Each row was made from one walk, in order. Every step used is in the known rows, and no mark comes twice. Write each row's walk.
In the rows, 128 means zero.
Known rows
kile gurid: [122 91 166 137 125 109 92 137 106 129 124 92 156 85 112 160 137 137 83 133 54 100 129 106 167 126 127 159 140 136 151 131 133 94 134 147]
pote vezof: [120 110 161 104 141 103 72 134 101 118 172 127 149 97 120 148 110 141 103 104 48 107 145 67 146 122 88 158 101 141 140 119 109 101 146 133]
babamum selugud: [108 104 152 125 154 111 104 90 113 115 156 130 151 115 99 180 104 128 86 93 67 80 131 107 154 101 106 139 131 117 177 117 120 107 137 159]
vezof sutun: [97 114 168 119 144 107 75 107 101 145 165 131 146 118 122 156 98 125 75 124 77 128 109 65 151 117 115 145 126 128 158 112 136 79 137 119]
pozeru kile gurid funel: [121 82 172 130 117 85 109 153 70 120 101 76 177 91 114 155 171 155 93 155 42 127 113 138 139 127 153 166 132 146 111 148 148 73 141 160]
bavas mivi gurid: [148 71 183 143 166 116 83 122 143 131 105 133 158 75 93 192 149 135 111 130 31 106 110 86 135 131 67 180 129 107 165 126 105 98 111 184]
babamum vezof: [108 106 170 113 121 106 91 111 107 150 173 123 151 109 111 139 145 142 96 133 56 95 124 108 177 96 91 143 122 114 172 146 133 73 158 137]
bavas mivi gurid kile: [145 68 183 110 150 131 87 147 129 116 121 136 161 65 109 173 140 137 103 142 41 124 134 104 136 130 99 185 149 124 154 103 122 93 127 209]
seves vezof babamum selugud gurid funel: [114 114 114 94 137 109 145 106 100 91 143 154 224 184 145 163 118 89 97 82 120 122 150 102 175 61 158 125 154 145 188 135 156 77 111 141]
funel gurid vezof babamum selugud: [102 119 131 130 138 111 118 117 131 86 165 126 159 145 113 176 84 91 53 99 65 104 90 100 156 120 107 101 159 114 174 134 126 99 123 140]
seves vezof: [129 113 161 129 124 124 86 108 108 147 148 142 182 128 121 161 127 124 95 115 70 107 147 85 177 101 97 147 129 141 180 150 119 68 129 134]
mivi gurid selugud babamum: [122 90 171 115 147 131 104 141 128 83 164 109 106 88 77 214 168 121 120 107 54 88 135 105 100 133 110 165 92 115 140 131 120 85 150 203]
pote vezof seves: [124 117 150 105 143 88 57 140 102 128 192 145 143 77 125 126 106 127 114 106 60 152 141 57 165 115 95 135 90 133 150 146 99 106 173 124]
selugud babamum vezof pote: [90 95 166 92 121 115 114 124 111 137 164 130 129 123 100 172 166 122 95 162 80 73 101 109 153 81 117 101 110 127 181 129 129 60 223 151]
selugud gurid: [118 92 155 128 123 93 100 99 95 118 151 99 166 117 113 161 102 139 86 119 89 76 134 71 156 112 117 176 134 133 155 119 143 108 128 139]
vezof pozeru kile gurid selugud: [115 86 171 130 142 119 77 121 81 120 112 24 161 70 105 151 190 122 82 168 56 127 147 140 127 147 120 132 101 141 144 130 126 102 117 174]
pote vezof babamum: [112 118 155 110 154 108 76 132 100 112 182 143 155 125 131 131 103 111 116 108 72 145 135 62 163 124 91 122 108 141 143 124 114 114 132 129]
gurid vezof babamum: [94 117 154 151 118 116 103 106 114 120 166 129 144 146 134 136 90 93 99 144 77 127 108 74 181 137 74 103 135 118 157 151 125 109 118 132]
pozeru kile gurid: [121 87 169 158 127 93 98 131 80 137 114 64 170 96 95 148 146 154 83 166 63 116 118 128 148 149 127 157 137 135 138 144 118 103 153 157]
pozeru kile: [118 96 175 149 138 93 86 100 78 145 145 98 163 114 94 151 120 155 95 155 63 112 115 105 143 139 93 150 117 128 139 141 114 106 146 152]
kile pozeru: [128 114 196 149 130 110 91 114 101 140 145 119 147 103 98 167 116 153 82 148 52 95 118 81 145 129 92 170 124 137 120 137 113 105 156 150]
sutun vezof: [145 127 183 126 142 117 85 104 121 135 163 122 172 125 101 147 124 150 88 108 74 112 148 83 170 115 96 156 94 122 169 138 135 75 135 148]
babamum selugud gurid vezof pozeru: [98 91 115 127 114 106 129 57 122 88 140 78 164 122 123 163 101 95 85 123 102 63 130 101 158 104 92 115 129 102 215 115 125 98 129 138]
pote vezof gurid selugud: [101 127 153 84 140 128 66 133 92 133 175 101 145 73 134 154 117 125 109 83 43 99 188 85 138 130 82 130 82 153 146 133 119 151 120 147]
vezof babamum selugud gurid: [101 104 127 126 156 102 130 81 104 95 163 126 178 160 115 160 85 98 88 98 126 98 130 97 164 99 126 122 150 124 188 114 137 132 122 148]
vezof babamum selugud gurid mivi: [99 102 129 123 141 118 132 55 111 94 168 139 155 158 105 155 93 134 115 86 140 82 119 98 168 94 143 110 153 119 174 103 153 122 108 152]
funel gurid vezof: [116 109 161 129 106 102 88 131 123 109 150 101 145 100 112 178 101 132 54 124 30 85 94 79 146 134 96 154 140 128 140 142 133 76 126 129]
funel gurid mivi bavas: [139 74 183 115 147 93 89 91 133 129 142 125 154 82 97 190 142 169 89 108 26 88 86 82 145 108 132 150 160 152 126 101 147 86 109 158]
pozeru kile gurid vezof: [112 91 155 175 93 97 119 135 87 131 117 47 158 111 109 141 132 143 77 186 63 112 111 126 150 167 109 146 144 126 142 163 116 104 165 145]
gurid selugud: [112 112 175 114 147 127 73 125 96 119 163 99 134 94 113 177 133 126 80 109 56 99 153 90 139 127 103 161 107 145 126 123 140 114 111 171]
seves vezof pozeru kile: [130 98 161 139 131 118 75 76 93 153 128 99 206 119 108 136 158 121 107 160 71 126 136 108 162 112 79 111 103 129 198 152 99 60 123 135]
selugud babamum vezof gurid: [90 101 131 106 98 102 120 104 122 158 183 120 151 97 104 154 146 130 125 130 56 67 129 136 170 91 92 99 97 112 213 176 121 99 189 136]
babamum vezof gurid mivi bavas: [102 88 166 109 118 101 116 55 129 194 163 132 159 89 118 141 161 167 151 130 48 81 123 119 195 92 91 98 141 123 195 146 134 120 140 146]
bavas mivi gurid vezof: [140 77 170 158 131 120 105 126 150 123 106 117 147 89 105 184 136 122 104 151 31 102 102 83 138 151 47 164 136 95 169 143 104 98 123 176]
pote vezof gurid: [106 118 150 101 127 107 73 115 102 147 170 128 159 78 130 140 98 139 121 94 45 95 158 82 162 120 70 126 96 137 172 142 101 135 136 120]
sutun vezof pozeru kile gurid: [153 103 178 147 140 112 90 102 106 135 111 47 202 98 91 120 181 146 88 167 77 137 140 131 161 134 112 129 88 120 188 145 120 65 142 153]
pozeru kile gurid mivi bavas: [135 58 178 157 138 86 122 94 97 150 108 72 167 93 95 155 172 184 114 171 61 117 103 128 152 146 146 144 160 150 132 122 129 114 149 173]
bavas mivi gurid selugud: [146 80 186 124 175 135 77 140 135 117 112 108 141 67 96 203 167 126 97 119 31 110 138 91 112 142 78 184 115 121 141 119 120 119 98 211]

Which walk is each row?
[104 124 156 93 149 104 66 137 92 126 184 134 145 113 136 139 99 130 83 107 74 140 130 49 140 122 113 150 105 141 148 106 120 82 156 109] => pote vezof sutun
[124 101 176 82 125 117 71 157 103 102 166 121 162 78 113 168 105 147 50 118 40 108 125 97 143 109 149 169 158 158 125 103 152 68 132 165] => funel gurid kile
[138 146 192 107 109 137 104 119 110 157 165 119 186 98 110 126 107 163 86 141 78 118 177 108 169 121 107 144 111 144 156 145 133 116 165 170] => sutun vezof gurid kile pozeru
[134 116 198 101 118 117 85 166 99 105 158 115 159 80 102 171 108 162 39 144 37 107 118 97 127 119 146 187 159 165 96 110 144 78 161 173] => funel gurid kile pozeru
[159 80 203 125 143 133 104 156 127 127 112 131 159 70 98 176 145 153 89 171 41 124 127 100 119 139 99 199 153 132 120 111 113 101 155 218] => bavas mivi gurid kile pozeru
[109 99 147 109 136 120 99 134 109 99 174 95 120 102 101 197 142 118 91 115 59 85 146 107 119 126 121 145 92 145 132 130 137 107 157 183] => gurid selugud babamum
[103 93 159 158 109 104 89 75 96 131 135 68 156 106 113 131 129 121 103 183 60 111 105 105 148 146 59 108 104 105 168 147 103 84 129 138] => gurid vezof pozeru kile
[104 84 142 103 116 109 103 96 131 123 177 103 145 96 108 151 182 111 122 148 56 84 114 127 159 80 94 101 83 106 212 142 119 47 181 148] => selugud babamum vezof pozeru
[105 108 153 152 143 127 134 95 142 86 157 147 135 144 100 168 107 90 117 111 85 114 104 101 154 131 76 106 147 78 192 141 99 101 124 167] => mivi gurid vezof babamum selugud
[131 131 169 124 131 120 86 84 125 166 159 123 183 106 108 138 112 142 106 100 68 98 159 95 186 111 74 123 86 117 200 157 127 112 120 137] => sutun vezof gurid
[140 106 179 123 140 114 111 46 144 175 151 130 178 101 107 142 140 173 138 104 66 99 147 96 190 106 95 107 114 129 190 136 137 120 113 154] => sutun vezof gurid mivi bavas
[124 76 181 130 146 100 103 65 125 147 146 135 143 97 110 170 138 165 128 125 50 96 110 84 162 112 111 140 149 143 142 104 136 105 118 162] => gurid mivi bavas
[119 92 155 99 116 86 106 120 86 101 137 112 175 110 134 167 125 139 98 107 70 88 129 81 148 91 139 183 129 145 125 119 172 76 114 145] => selugud gurid funel
[130 50 178 149 142 91 106 64 106 146 95 58 172 72 103 145 198 165 129 182 54 122 104 133 154 132 127 112 142 143 159 111 120 94 125 169] => vezof pozeru kile gurid mivi bavas
[115 84 144 139 126 106 120 163 82 101 136 35 145 95 87 185 179 137 78 162 67 105 138 150 106 158 155 149 105 151 124 147 132 115 186 194] => pozeru kile gurid selugud babamum
[108 94 135 85 128 112 131 111 94 86 168 111 174 120 118 162 81 134 72 106 116 80 162 113 152 93 162 165 167 141 170 87 151 111 155 178] => babamum selugud gurid kile
[86 119 134 146 137 115 131 93 121 103 167 135 148 157 120 157 82 85 92 119 90 113 112 103 175 125 88 88 146 108 187 141 116 118 133 145] => gurid vezof babamum selugud
[112 115 116 90 132 133 141 113 97 96 172 146 217 178 140 141 90 91 79 105 154 128 179 111 182 78 165 124 182 153 205 112 147 101 140 163] => seves vezof babamum selugud gurid kile
[116 86 174 144 143 101 70 68 90 140 133 81 169 91 99 139 143 134 108 166 58 117 113 111 144 128 75 120 97 118 165 130 107 85 121 147] => vezof pozeru kile
[106 113 115 63 147 113 124 138 89 65 196 133 184 142 142 128 73 105 87 94 136 132 173 96 151 102 160 135 153 154 165 83 139 132 161 160] => pote vezof babamum selugud gurid kile
[117 112 134 77 122 96 88 173 124 106 210 102 131 78 94 174 176 114 65 111 46 120 117 116 133 91 146 129 90 129 156 172 144 73 208 160] => funel gurid selugud babamum vezof seves
[89 106 135 98 119 104 116 125 117 136 197 127 136 136 113 151 145 124 86 142 86 109 103 102 149 94 133 121 108 113 192 138 138 49 215 126] => selugud babamum vezof sutun
[106 100 207 133 121 136 96 112 123 122 125 137 111 107 101 180 130 116 102 154 67 90 98 67 139 135 70 128 137 107 159 121 109 70 145 156] => mivi gurid vezof pote
[113 121 134 128 159 131 115 92 118 125 162 168 195 174 119 160 108 85 95 95 106 128 143 106 187 87 109 96 148 130 213 143 110 95 124 143] => seves vezof babamum selugud
[103 126 179 93 89 126 111 128 95 172 178 123 164 84 121 119 126 160 97 166 61 100 155 132 175 100 104 130 138 138 159 156 131 111 190 159] => babamum vezof gurid kile pozeru
[85 101 131 102 80 117 121 77 133 157 190 130 125 98 96 146 155 168 156 119 69 47 116 138 177 87 106 83 101 106 201 163 136 92 177 142] => selugud babamum vezof gurid mivi
[124 111 196 116 115 124 98 140 90 125 164 127 147 92 112 149 106 155 73 161 64 113 142 96 146 126 125 176 144 156 105 115 131 98 170 176] => gurid kile pozeru
[122 96 164 114 148 97 60 101 79 122 150 85 172 86 115 125 144 137 118 150 54 129 132 94 133 134 75 124 77 129 154 122 90 90 142 137] => pote vezof pozeru kile
[123 120 153 133 139 127 89 106 110 143 160 160 189 159 130 142 118 96 105 119 93 144 139 80 194 101 95 112 138 144 185 153 119 83 112 130] => seves vezof babamum
[113 91 157 123 108 110 99 69 104 118 157 115 140 116 107 154 109 175 115 110 105 59 122 80 162 108 130 163 134 130 142 108 161 100 112 142] => selugud gurid mivi
[108 83 141 153 95 92 110 66 88 115 129 46 175 121 118 131 118 123 94 186 95 96 112 96 146 142 84 131 115 110 175 139 121 97 134 135] => selugud gurid vezof pozeru kile
[103 87 138 90 116 128 110 147 126 102 154 46 138 72 109 162 228 102 94 150 59 92 148 155 141 100 136 116 88 130 189 139 141 64 178 175] => kile gurid selugud babamum vezof pozeru
[133 87 158 119 112 109 101 128 84 128 86 77 220 97 130 141 204 124 106 161 51 145 135 142 159 98 138 129 119 151 169 157 132 28 120 144] => seves vezof pozeru kile gurid funel
[149 134 169 127 145 99 71 109 124 142 183 138 167 107 106 121 121 134 97 112 84 155 144 72 188 107 97 134 84 114 179 167 123 85 160 138] => sutun vezof seves
[117 113 184 111 137 140 84 107 98 159 127 154 173 137 119 172 130 113 80 136 86 104 135 72 173 91 102 118 135 157 183 121 119 64 146 132] => seves vezof pote
[103 111 131 94 123 101 100 150 114 123 213 111 117 93 108 150 176 109 103 130 69 125 139 119 151 95 124 115 78 121 166 177 132 93 219 165] => gurid selugud babamum vezof seves
[98 105 169 57 131 127 94 165 111 107 169 98 128 103 93 208 186 114 42 137 55 73 110 113 111 89 146 119 113 152 146 116 156 61 201 169] => funel gurid selugud babamum vezof pote
[105 101 151 179 107 101 126 134 89 123 127 70 166 141 119 124 125 114 86 191 88 148 103 120 167 170 109 108 148 126 147 169 119 116 149 144] => pozeru kile gurid vezof babamum
[124 101 179 112 122 116 69 101 123 115 159 130 132 86 87 178 126 179 87 94 44 70 91 89 146 110 127 151 137 135 126 113 150 66 101 142] => funel gurid mivi
[133 70 154 107 147 128 116 161 148 111 143 102 135 87 86 204 213 121 111 143 38 95 128 134 110 116 96 162 98 103 175 146 120 90 178 214] => bavas mivi gurid selugud babamum vezof
[132 65 162 127 133 83 123 57 115 132 143 111 162 113 118 169 128 169 118 124 87 78 119 72 159 109 133 163 160 146 146 96 152 118 124 156] => selugud gurid mivi bavas
[101 102 131 92 144 115 132 108 95 80 179 130 183 150 131 144 76 100 83 109 138 115 155 110 166 95 163 132 172 142 174 92 154 124 139 175] => vezof babamum selugud gurid kile
[107 116 146 148 105 96 88 113 116 134 177 128 128 96 122 132 95 110 99 140 64 136 112 69 183 130 77 120 115 109 161 174 112 103 161 130] => gurid vezof seves
[112 125 152 116 135 127 83 110 103 156 160 150 178 148 134 152 114 113 75 120 92 138 132 64 172 101 116 138 134 141 189 133 128 54 137 108] => seves vezof sutun
